Each row was made from one walk, in order. Every step used is in the known rows, and no mark comes twice. Write each row's walk.
In the rows, 128 means zero.
Known rows:
davuvo-zile: [137 121 125 115 149 122 166 124 140 106  70 122 133 150 181 160  99  60
  93 127 137  52 136 131 199  66 134  99 123 107 141 151 156 179 124 133
  82  87  91 124  83 118 114 119  78 129 185 109 159 123 135 167 156  90
 120  73]
zile-davuvo-nazu-fove-kebod-tiro: [ 57 111 128 181 114 167 139 118  86  63 159  76 108 159 122  85 145 156
 104 170 120 142  99 118 125 119 127 100 139 136 130 110 157 115  90 109
 105 103 161 126 174 122 149 112 158 110 168 106 138 131 130 116  92  78
 134 128]
davuvo-kebod: [139 131  78 122 110 141 136 100 137 110 132 138 161 153 163 178 133 114
 114 144 117  94 130 120 175 129 154 110 111 154 117 120 137 116 118 123
 138 122 117 126 131 140 120 114 108  95 150 107 116 114 103 133  82 149
  85  99]
tiro-mopav-davuvo-zile: [157 132 148 130 160 134 138  91 132 131  81 118 131 112 136 143  97  98
  78 115 114  38 141 122 172  48 124 125  99  88 135 153 155 161 134 133
 111  72  56 115 104 127 106 109  40 114 184 100 122 113 133 176 179  96
 143 100]
mopav-davuvo-nazu-fove: [113 125 149 158 129 153 137  99  98  66 176  16 135 123 144 115 218 130
 127 133  93 153  99 140 139  55 154  75 108 131 158 132 139 170 107 130
 182  70  84  89 142 147 134 104  84 105 158 145 118 117 160  86 134 119
 110 126]
mami-davuvo: [151 165 102 139 123 103  94  81 129  78  95 122 133 172 162 183 135 105
 138 165 125 106 138 116 116 111 124  72 147  98 138 158 183 166  72 117
 128  78 116 149  85 155 104 148  61 127 183 135 104 114 152 124 134 167
  91 103]
mopav-davuvo: [148 134 124 175 148 137 110  35 119 111  94  59 137 128 117 138 112  88
 109 142  98  97 123 101 137 103 170 126 153  96 154 148 150 125 117 129
 150  96 104  93 120 119  82 117  57 132 153 123  72  96 103 128 127 122
 124 119]
fove-kebod-tiro: [ 68 113 109 186  97 155 119  90  96  90 116 103 100 153 117  97 112 138
 106 177 118 118 115 114 148 152 129 133 145 126 131 115 162 101  79 111
  75 124 146 132 156 107 129 125 153 121 167 103 121 116 117 146  80  91
 134  99]
fove-kebod-tiro-mopav-davuvo: [128 141 147 190 122 160  85  42 109 133 119  99 122 112  79  98 108 158
  99 145  84  98 121 105 130 109 135 167 124  98 137 136 149 109 124 128
 147 102  83 111 161 122 102 115  70 103 159 100  78 109 117 152 126 115
 150 125]
fove-kebod-tiro-nado: [107 126  87 160 144 152 104  65 146 141  88 112 140 156 124 108 153 184
 107 184  85 145 137  88 164 165 114 131 182 131 113 128 171 108 101 118
 100 171 145  88 151 153 121 107 141 149 159  95 162 127 114 151 114 129
 130  83]
mami-davuvo-nazu-fove-kebod-tiro: [ 64 121 123 185  96 154 115 109  78  61 153  83  90 146 119  92 165 165
 114 168 107 142 110 128 108 127 106  88 113 133 128 110 165 117  66 103
 101 103 132 134 166 134 141 117 145 108 180 115 116 114 146 117  94 104
 126 118]
nazu-fove: [108 113 125 172  97 130 148 110 114  82 159  46 140 144 187 140 168 121
 128 149 102 162  92 149 173  98 148  82 130 133 161 158 143 176 105 138
 150  87  91 125 142 164 129 142 105  97 163 127 141 114 152 100 108 113
 111  87]
zile-davuvo-nazu: [134 150 145  92 193 163 149 134 133  58 127  77 170 180 156 140 153  89
 125 146 138 126  99 120 161  47 187  84 174 137 151 120 142 162 138 134
 158  78 170  86  89  94 136  92  91 138 151 132 181 166 129 112 146 130
  91 150]
nazu-davuvo: [144 115 113 152 127 135 119 124 156  97 113  80 142 197 176 186 143 108
 115 159 116 184 138 136 137  82 149  35 109 121 176 139 128 156  86 154
 129 113 126 127 138 113 109 125 123 124 195 127 140 118 106 134  90 155
 123  60]
zile-davuvo-mopav-tiro: [136 174 134 131 142 151 141 100 175 125  96  76 166 153 183 146  81  62
 105 104 150  91  87  79 189 104 199 187 154 113 123 165 164 204 127 148
 108  95 145 161  79  62  77 104  92  87 164 104 134  74 128  85 135 119
 152 156]
fove-kebod-tiro-mopav: [105 135 138 164  81 160 102 104 119 133 118 148 126 131 118  99 105 178
 113 157 101 120 104 146 192 124 121 174 118 121 137 132 147 134 114 135
 116 112  86 141 158 121 135 134 109  86 162  91 156 138 146 168 112 111
 137  96]
tiro-mopav-davuvo-nazu-fove: [119 134 158 155 124 155 131 103 100  78 177  29 140 115 137 107 211 144
 129 133  86 156  95 149 146  50 147  87  94 132 157 135 135 175 116 137
 194  74  67  95 145 150 142 106  78  89 156 139 129 127 169  94 139 124
 114 128]
nazu-davuvo-mopav: [187 137 115 119  90 130 110 130 156 107 128  72 158 171 180 160 174  72
 108 117 131 125 156  96 155  87 178  57 119  97 142 166 133 164  91 161
 127 136 105 149 116  87  99  99 112  74 200 127 140  92 177 157 131 177
 124  73]
davuvo-nazu-fove: [110 118 138 141 120 149 149 126 107  57 169  28 142 140 168 125 212 122
 135 137 103 166  90 153 167  64 152  64 111 146 163 134 135 185 107 137
 173  82  96  98 133 144 145 117 102 104 158 145 151 126 170  91 125 125
  97 106]
davuvo-nazu-fove-kebod-tiro: [ 58 110 125 185  97 162 129 110  80  68 155  75  99 138 120  80 162 155
 107 170 107 139 105 131 133 128 121 108 120 138 139 106 155 114  74 110
  99 109 136 125 174 117 144 115 158 107 169 109 128 120 136 125  89  87
 130 109]
zile-davuvo: [137 141 122 133 180 143 159 124 151  90 115  98 177 205 183 163  76  93
 111 159 146 123  94 108 163  93 182 116 213 118 137 167 154 152 146 131
 145  84 193 120 104 123 125 132  87 128 155 102 164 152  99 111 128 103
 103 133]
kebod-tiro: [ 65 124 124 176 110 175 131  91 122  92 129 133 105 161 138 128 103 106
 117 169 112 111 111 125 140 151 134 135 180 153 153 117 171 138  89 130
  99 119 142 131 134 103 105 128 142 111 153 143 133 115 115 132 109 102
 135  86]
zile-davuvo-mopav-tiro-kebod: [166 136 133  75 103 150 145 128 148 116  89 100 196 164 222 146  91 120
 133 126 156 105  80  78 223 137 201 151 126 111 140 184 177 170 108 106
 104 140 142 156 121  75 105  89 145  75 157  62 163 154 117 120 121 114
 158 144]
nazu-fove-kebod-tiro-mopav: [ 94 129 146 173  74 160 109 111 116 133 144 134 124 125 125  94 124 190
 111 158  94 131  97 154 183 119 112 161 105 124 141 138 149 142 112 136
 128 110  77 143 166 137 143 137 112  75 168  88 151 137 157 158 108 107
 140  98]
zile-davuvo-kebod: [136 136  86 109 149 148 157 124 149 102 146 141 178 187 177 184 101 124
 106 142 135 102 117 100 153 108 161 106 147 148 100 137 137 112 138 121
 158 109 173 128 133 149 135 115 102  92 151  92 135 140  86 114  95 136
  86 137]
mami-davuvo-kebod-tiro: [ 76 148 105 158  97 169 118  91 121  83 157 174 106 160 132 161 124 141
 116 159 112  91 137 108  91 157  96 112 136 164 111 105 176 107  77 106
 114 122 142 150 147 136 116 121 135  83 161 139 102 115 117 126  94 144
 125 108]

Write each row's walk:
[147 122 127  94 105 145 141 112 134 114  76 103 177 150 213 150  89 123
 141 142 141 123  73 105 235 147 183 147 112 124 158 176 175 166  98 102
  96 134 127 142 126  85 104 109 147 106 151  71 151 150  96 121 104 102
 150 118]  mopav-tiro-kebod
[ 63 111 134 200 103 161 121  93  77  70 154  58  94 128 101  77 159 156
 103 164  99 134 109 118 110 124 124 105 114 130 133 108 153 103  82 108
 108 106 128 118 178 121 132 108 140 111 169 112 103 110 130 122  90  89
 138 122]  mopav-davuvo-nazu-fove-kebod-tiro
[147 111 131 117 154 126 157 144 157  97  88 113 127 175 189 186 122  82
  81 129 135  97 154 134 157  39 118  47  83 106 148 144 144 177 103 141
  88  94  95 132 107 118 119 115  94 131 218 114 155 120 120 164 140 114
 139  59]  nazu-davuvo-zile
[151 153 165 119 164 166 106  80 114  96 124  76 150 112  96 110 180 115
 119 131 101 112 117 127 160  44 168 117 107 120 160 115 138 154 130 140
 179  82  86  73 111  93 116  84  61 123 148 143 119 141 151 133 157 146
 108 138]  tiro-mopav-davuvo-nazu
[ 96 132 166 168 118 169 134 101 100  78 194  40 125 114 128  99 206 157
 123 133  82 153  97 144 129  66 137  88 102 144 153 123 142 168 114 134
 182  78  77  96 158 146 140 106  91  83 156 146 127 125 167  93 135 122
 126 127]  kebod-tiro-mopav-davuvo-nazu-fove
[123 107 112 154 130 121 132 129  80  60 134  13 146 148 140  93 178 154
 112 155 127 164  96 127 168  74 160  69  91  98 127 136 129 127 104 111
 134  92 128 111 156 143 164 117 110 132 178  71 140 131 143 120  87  96
  91 131]  zile-davuvo-nazu-fove-kebod
[147 123 134 138 174 122 149  87 127 107  79  96 126 128 143 153 100  67
  80 117 123  41 145 111 155  61 136 109 115  90 139 148 159 158 126 128
 101  76  85 109  97 121  98 107  52 132 187 110 107 101 121 161 169  90
 137  99]  mopav-davuvo-zile
[102 135 101 157 150 167 115  61 168 147 105 130 144 160 140 129 150 165
 114 180  85 142 135  96 161 160 117 134 209 152 129 131 172 132 115 133
 117 165 148  90 137 150 105 110 135 138 147 123 164 130 114 139 135 141
 135  79]  kebod-tiro-nado
[158 148 143 171 133 145  94  44 124 142 107  92 147 109 104 127 112 132
 110 138  87  96 120 114 154  88 153 157 129  97 151 153 146 136 134 140
 166  90  67 104 130 131  95 120  40 108 155 110  89 112 123 147 140 133
 133 120]  tiro-mopav-davuvo
[106 150 133 143  78 176 114 106 137 147 152 189 135 132 131 133 108 176
 117 149  98 100 109 147 176 127 114 179 115 159 130 124 147 136 128 144
 143 120  87 144 153 135 129 125 115  58 152 107 154 137 137 161 121 134
 138  94]  davuvo-kebod-tiro-mopav
[170 131 133  79  84 143 137 118 142 118  88  99 185 145 216 142 106 112
 136 123 147 101  85  84 237 149 193 150 110 113 144 183 175 168  97 112
 100 147 117 155 118  73  98  91 150  75 158  71 153 140 129 132 122 119
 153 125]  davuvo-mopav-tiro-kebod
[126 105 114 170 116 115 113  97  68  69 126   4 135 125 120  83 191 156
 111 149 110 155 107 123 166  77 152  77  73  89 133 132 130 117  88 108
 130  89 101  98 162 140 149 111 103 129 174  78 112 112 147 120  87 102
 101 129]  mopav-davuvo-nazu-fove-kebod
[153 144 105 137 114 155 107  68 129 134 141 137 153 116 119 157 126 152
  98 131  93  86 137 110 146 109 139 144  83 135 112 124 131 100 133 125
 172 117  87 118 150 156 115 107  68  75 147 100  81 110 106 144 105 157
 108 124]  tiro-mopav-davuvo-kebod
[144 154  75 114 107 122 114  93 133  95 130 159 147 162 159 197 143 133
 122 144 121  97 147 110 119 126 118  81  91 137  99 132 157 119  92 110
 146 112 120 147 121 167 117 122  87  93 169 118  90 111 123 128  96 183
  82 113]  mami-davuvo-kebod
[109 160 135 140  78 169 103 106 140 140 153 201 130 140 125 141 114 185
 116 151 100 102 119 141 145 124  96 163 114 149 125 127 160 139 111 137
 143 112  84 152 149 144 129 129  98  60 160 116 141 138 149 156 122 149
 132 105]  mami-davuvo-kebod-tiro-mopav
[134 109 121 164 112 123 111 100  74  84 130  19 135 112 115  78 191 173
 111 146 102 153 106 134 174  71 144  96  59  86 129 134 123 122 102 113
 141  91  82 103 162 147 158 116  94 118 178  74 118 115 154 132  96 109
 104 124]  tiro-mopav-davuvo-nazu-fove-kebod
[111 153  82 143 141 163 105  63 165 141 124 164 143 164 134 149 164 189
 113 169  85 131 151  84 121 163  94 116 175 162 102 122 178 116 101 115
 126 172 145 105 141 174 113 107 130 120 156 120 145 126 111 131 126 166
 124  94]  mami-davuvo-kebod-tiro-nado
[169 126 129  84  85 143 131 131 155 115  95  95 183 162 217 153 119 125
 134 128 144 127  97  89 215 134 187 123  90 115 152 177 172 169  93 116
  99 150 124 161 129  68 102  87 156  78 172  76 153 140 121 134 113 128
 160 118]  nazu-davuvo-mopav-tiro-kebod
[128 144 148 184 126 164  98  43 118 139 125 110 127 110  91 114 105 148
 103 144  83  91 119 109 129 110 136 165 139 112 149 139 157 127 126 139
 154 100  80 114 149 121  93 115  68  99 155 117  84 110 119 149 140 122
 151 121]  kebod-tiro-mopav-davuvo
[173 146 131  79  89 136 125 118 142 111  87 111 180 155 215 151 115 120
 143 124 151 106  94  80 206 145 178 135 104 103 138 185 189 169  84 103
 101 139 117 165 115  83 101  95 137  76 170  77 138 139 136 131 127 138
 147 131]  mami-davuvo-mopav-tiro-kebod
[ 98 135 156 159  82 170 110 118 108 121 151 125 125 124 113  87 149 190
 113 153  95 139  99 154 175 100 115 150  96 132 140 122 147 146 108 136
 134 103  80 134 164 125 146 121 113  77 162  95 162 139 164 155 117 112
 138 103]  davuvo-nazu-fove-kebod-tiro-mopav
[ 71 128 106 159  95 177 138  96 128  96 158 165 113 153 136 144 114 131
 108 161 112  97 123 118 127 158 121 135 143 175 124 103 158 105  92 120
 106 133 145 136 155 120 117 112 149  84 151 134 119 119 104 129  89 121
 129 104]  davuvo-kebod-tiro
[130 153 170 127 157 179 106  79 113  93 134  83 137 114  87 102 174 127
 119 134  95 108 116 125 139  57 154 121 124 133 159 103 145 145 128 142
 171  87  90  77 121  89 119  79  74 115 145 145 121 134 145 132 157 142
 118 142]  kebod-tiro-mopav-davuvo-nazu
